Each row was made from one small tree. The marks that hang from a mark follow it in brackets, in alphabetical order. Every link used is in the known rows. Write each row's tree.
(in the rows, 128 means zero)
Known rows
dugeb{lodono{tekap{duvu} tese} tevi}: [116 115 172 138 182 131 119  67 142 127  85 155 107 136 170 136 134 124
 136 136 105 135  78 101 139  79 109]
tevi{dugeb{lodono{biva tekap{duvu{zuki}} tese}}}: [121 119 172 149 186 130 150  71 146 108  96 147 111 145 175 140 146 132
 129 134 108 136  99  91 149  75 135]
tevi{dugeb}: [168 144 158 163 204 142 119  92 163 101  88 129 127 126 144 145 143 152
 117  95  97 113 106  84 164 112 140]
dugeb{lodono{biva tekap{duvu}} tevi}: [109 121 175 134 200 136 133  85 147 120  84 154 113 150 162 137 142 126
 136 156 111 137  87 108 122  80 116]
tevi{dugeb{lodono{tekap tese}}}: [125 130 172 157 179 127 137  76 159  99  87 148 120 133 161 139 146 121
 120 124 107 130  99  84 164  88 128]
tevi{dugeb{lodono{biva}}}: [132 140 166 151 199 138 144  99 165  99  84 141 123 136 148 139 154 137
 114 123 104 130 110  93 148  96 133]
tekap{duvu{zuki} lodono{dugeb}}: [196 108 156 160 204 154 126  71 139 124 107 100 113 141 175 120 129 168
 140 105 101 113  96  96 149  77 153]
tiga{ripi ruvufub}: [189 131 145 185 189 138  93 116 147  75  97 118 129 118 127 146 121 162
 114  72  95 146  71  64 160 110 118]
biva{lodono{tekap tese}}: [146 129 160 166 186 142 121  88 148  84  98 154 131 134 160 141 141 110
 136 123 100 134  86  92 172  68 123]
ruvufub{pakot tese tiga{ripi}}: [173 134 151 146 210 174  90 100 147  75  94 116  78 112 138 139 145 173
 112  36  83  89 118  88 157 126 145]
pekel{lodono{tese}}: [190 142 152 160 183 155 102  77 150 108 116 139 134 106 150 141 138 139
 117 109  90 117 110 101 168  89 114]
tekap{duvu{zuki} lodono{biva dugeb{tevi} tese}}: [160  94 153 150 202 144 144  57 133 126 112 129 109 160 185 113 128 159
 157 130 101 122 100 109 135  68 144]
pakot{ruvufub{tiga}}: [206 151 150 156 229 173 101  91 162 117  90 114 128 124 145 159 135 168
 138  81  77 115 120  99 159 112 116]
zuki{duvu}: [184 142 149 165 212 172  95  91 140 132  99 120 132 129 143 165 125 177
 110 124  95 107  95  93 138 101 136]
ruvufub{tiga{ripi}}: [187 144 146 160 204 156  88  99 149  96  97 120 118 115 143 146 131 164
 122  76  93 108 109  91 147 103 128]
tekap{lodono}: [189 131 156 169 211 155 111  82 159 103  92 106 135 127 150 131 134 147
 122 105 103 113  94  88 161  89 138]
lodono{biva dugeb{tevi} tekap{duvu{zuki}}}: [135 110 157 146 200 136 145  80 134 117 110 164 115 177 174 132 130 144
 163 162 108 126  98 114 122  87 139]
ruvufub{pakot}: [182 148 149 156 210 168  93 105 155  93  85 130 118 117 135 146 131 150
 118  75  90 106  93  99 164 115 143]
ruvufub{pakot tiga}: [184 147 147 142 215 179  84  97 159  86  86 124 108 120 144 147 135 159
 124  65  83  94 114 101 150 115 142]
pakot{ruvufub{tese tiga{ripi}}}: [197 141 151 159 227 170 106  93 151 109  99 108 103 117 140 154 141 181
 128  60  79 110 123  87 166 120 119]
pekel{lodono}: [200 149 156 159 198 160  97  94 155 106 108 127 136 105 140 145 144 146
 110 109  93 114 110  98 161  99 120]
biva{lodono{dugeb tekap{duvu{zuki}} tese}}: [148 115 156 160 177 140 137  81 136  95 111 153 116 148 177 131 139 122
 151 128  99 134  91  97 164  61 133]
popa{duvu{zuki}}: [206 147 152 160 218 149  96  92 133 147  87 134 108 124 144 139 139 160
 120  80  86 124  90  95 148 107 155]
biva{lodono{dugeb{tevi} tekap{duvu{zuki}} tese}}: [136 107 159 155 184 134 131  82 135 102 105 159 111 153 177 125 143 125
 152 131  98 135  89  98 156  69 130]
pekel{lodono{biva dugeb tekap tese}}: [150 130 156 159 167 142 146  72 148  90 130 172 139 146 161 132 135 116
 142 161 101 123 120 111 156  76 116]
pekel{lodono{biva}}: [184 147 155 155 202 160 117  94 155 101 115 140 139 119 142 144 145 142
 117 128  96 119 116 108 150  91 120]

Write each row's tree
[144 110 150 160 198 141 149  71 153 101 103 149 133 161 163 111 133 134
 149 142 103 122 110 107 144  82 132]
tekap{lodono{biva dugeb{tevi} tese}}
[110 116 149 153 178 128 156  70 144  99 111 193 133 176 166 129 124 117
 166 171 107 130 107 117 139  85 122]
lodono{biva dugeb{tevi} tekap tese}
[165 106 159 155 183 146 135  54 144 119 104 127 114 145 175 112 124 153
 151 109  97 104  93 100 151  74 128]
tekap{duvu lodono{dugeb{tevi} tese}}
[130 113 162 156 176 136 138  83 143  95 104 166 116 153 172 124 140 118
 154 129  97 127  90 100 158  68 121]
biva{lodono{dugeb{tevi} tekap{duvu} tese}}
[ 97 116 166 139 192 127 135  77 147 112  86 172 120 151 162 134 141 112
 136 164 111 146  92 109 132  80 111]
dugeb{lodono{biva tekap tese} tevi}
[205 148 150 166 224 162  95 101 155 110  94 112 122 118 140 156 131 172
 133  68  80 118 114  90 163 112 116]
pakot{ruvufub{tiga{ripi}}}
[139 122 159 153 176 138 139  74 147  96 125 179 134 151 162 127 139 118
 144 164  99 123 119 114 147  84 112]
pekel{lodono{biva dugeb{tevi} tekap tese}}
[200 145 150 150 232 180 111  85 158 115  96 109 107 123 144 158 146 178
 133  72  75 108 128  97 161 120 119]
pakot{ruvufub{tese tiga}}
[106 106 168 133 194 130 132  68 134 128  91 159 105 150 176 135 139 125
 142 157 110 146  85 110 125  71 119]
dugeb{lodono{biva tekap{duvu{zuki}} tese} tevi}
[117 125 168 144 175 140 150  65 140 109  98 158 120 141 169 142 130 116
 139 152 110 137  88 108 139  59 114]
dugeb{lodono{biva tekap{duvu} tese}}
[131 134 152 147 187 145 139  85 148 110  92 156 128 130 153 142 138 124
 126 141 107 142 101 110 142  74 117]
dugeb{lodono{biva tese}}
[144 104 153 150 176 130 125  57 128 127 112 162 109 159 183 131 121 141
 162 138 102 125  90 106 146  83 132]
lodono{dugeb{tevi} tekap{duvu{zuki}} tese}
[122 130 159 137 215 140 124 103 157 121  78 150 121 139 145 137 150 135
 123 144 106 139  98 109 122  95 119]
dugeb{lodono{biva} tevi}
[133 121 172 154 184 129 133  70 147 112  91 135 106 134 173 140 146 135
 123 118 106 133  95  84 159  81 136]
tevi{dugeb{lodono{tekap{duvu{zuki}} tese}}}
[178 135 147 151 207 163  99  91 145  93 103 114  94 114 142 146 146 175
 117  63  90  99 119  87 148 113 133]
ruvufub{tese tiga{ripi}}
[126 128 177 153 174 131 141  69 154 105  90 142 113 133 167 138 141 129
 125 118 104 125  94  83 161  82 126]
tevi{dugeb{lodono{tekap{duvu} tese}}}
[146 132 134 158 179 145 157  80 146 101 115 173 139 156 154 134 125 134
 154 144 100 125 117 119 147  83 126]
lodono{biva dugeb tese}
[177 123 148 174 195 154  95 115 146  57  95 116  95 114 123 141 130 172
 105  41  87 129  76  61 166 128 131]
tiga{ripi ruvufub{pakot tese}}
[123 102 153 146 181 131 152  59 128 120 118 178 114 177 184 130 122 134
 172 165 107 131 100 119 131  74 131]
lodono{biva dugeb{tevi} tekap{duvu{zuki}} tese}
[146 133 158 168 189 143 134 106 154  78 100 155 133 148 155 133 146 115
 138 134 103 131  96  94 164  77 132]
biva{lodono{dugeb tekap}}
[166 124 151 165 203 151 151  87 158  91 103 133 140 156 154 119 134 140
 140 136 105 116 112 103 147  82 140]
tekap{lodono{biva dugeb}}
[135 132 152 161 186 139 141  65 142  95 111 170 140 152 161 150 122 116
 150 155 109 130  95 109 152  73 122]
lodono{biva tekap tese}
[206 114 159 159 217 158 107  67 138 128 100  87 112 125 173 131 131 169
 130  93 101 113  87  90 151  76 151]
tekap{duvu{zuki} lodono}
[127 117 157 161 182 132 134  91 150  87  99 173 126 154 164 124 144 110
 148 137  99 134  95  97 164  78 123]
biva{lodono{dugeb{tevi} tekap tese}}
[128 123 155 140 196 136 107  84 150 128  78 150 114 125 153 133 142 131
 121 125 100 139  91 103 143  92 112]
dugeb{lodono{tese} tevi}
[163 132 168 154 174 151 132  60 139 100 127 155 129 129 166 142 132 127
 138 142  99 116 105 108 153  66 111]
pekel{lodono{biva tekap{duvu} tese}}
[136 126 161 161 196 136 127 108 155  86  93 160 126 154 155 126 150 117
 141 136 101 131  95  95 156  87 128]
biva{lodono{dugeb{tevi} tekap}}
[116 127 176 150 178 129 158  70 153  99  94 154 117 144 167 138 142 125
 130 134 108 129  98  91 152  76 125]
tevi{dugeb{lodono{biva tekap{duvu} tese}}}
[155 121 161 161 190 144 120  79 135 101 104 142 116 133 174 140 140 124
 140 116  99 135  81  93 167  60 132]
biva{lodono{tekap{duvu{zuki}} tese}}
[154 117 153 159 211 145 144  87 160 100  97 137 135 160 155 113 137 143
 143 141 105 118 110 104 139  90 137]
tekap{lodono{biva dugeb{tevi}}}
[163 112 157 157 182 153 163  55 143 105 115 135 124 154 175 116 121 147
 157 127 100 108 103 107 147  59 130]
tekap{duvu lodono{biva dugeb tese}}
[182 136 147 161 172 151 119  79 150 105 121 151 134 120 152 132 136 136
 127 121  90 114 119 106 165  89 116]
pekel{lodono{dugeb tese}}
[160 134 169 161 196 149 120  96 149  91  96 137 123 133 159 142 143 126
 134 114 100 123  82  91 163  70 128]
biva{lodono{tekap{duvu}}}
[100 114 171 134 186 131 139  67 142 120  90 166 112 149 170 134 136 119
 143 156 110 139  85 110 127  70 109]
dugeb{lodono{biva tekap{duvu} tese} tevi}
[185 101 158 153 211 148 118  72 140 131 100 104 106 145 176 116 134 170
 142 109 100 114  94  97 141  84 150]
tekap{duvu{zuki} lodono{dugeb{tevi}}}
[143 134 172 148 184 145 122  81 146 114  87 133 118 128 160 145 134 129
 125 130 109 129  80  95 145  75 120]
dugeb{lodono{tekap{duvu}}}
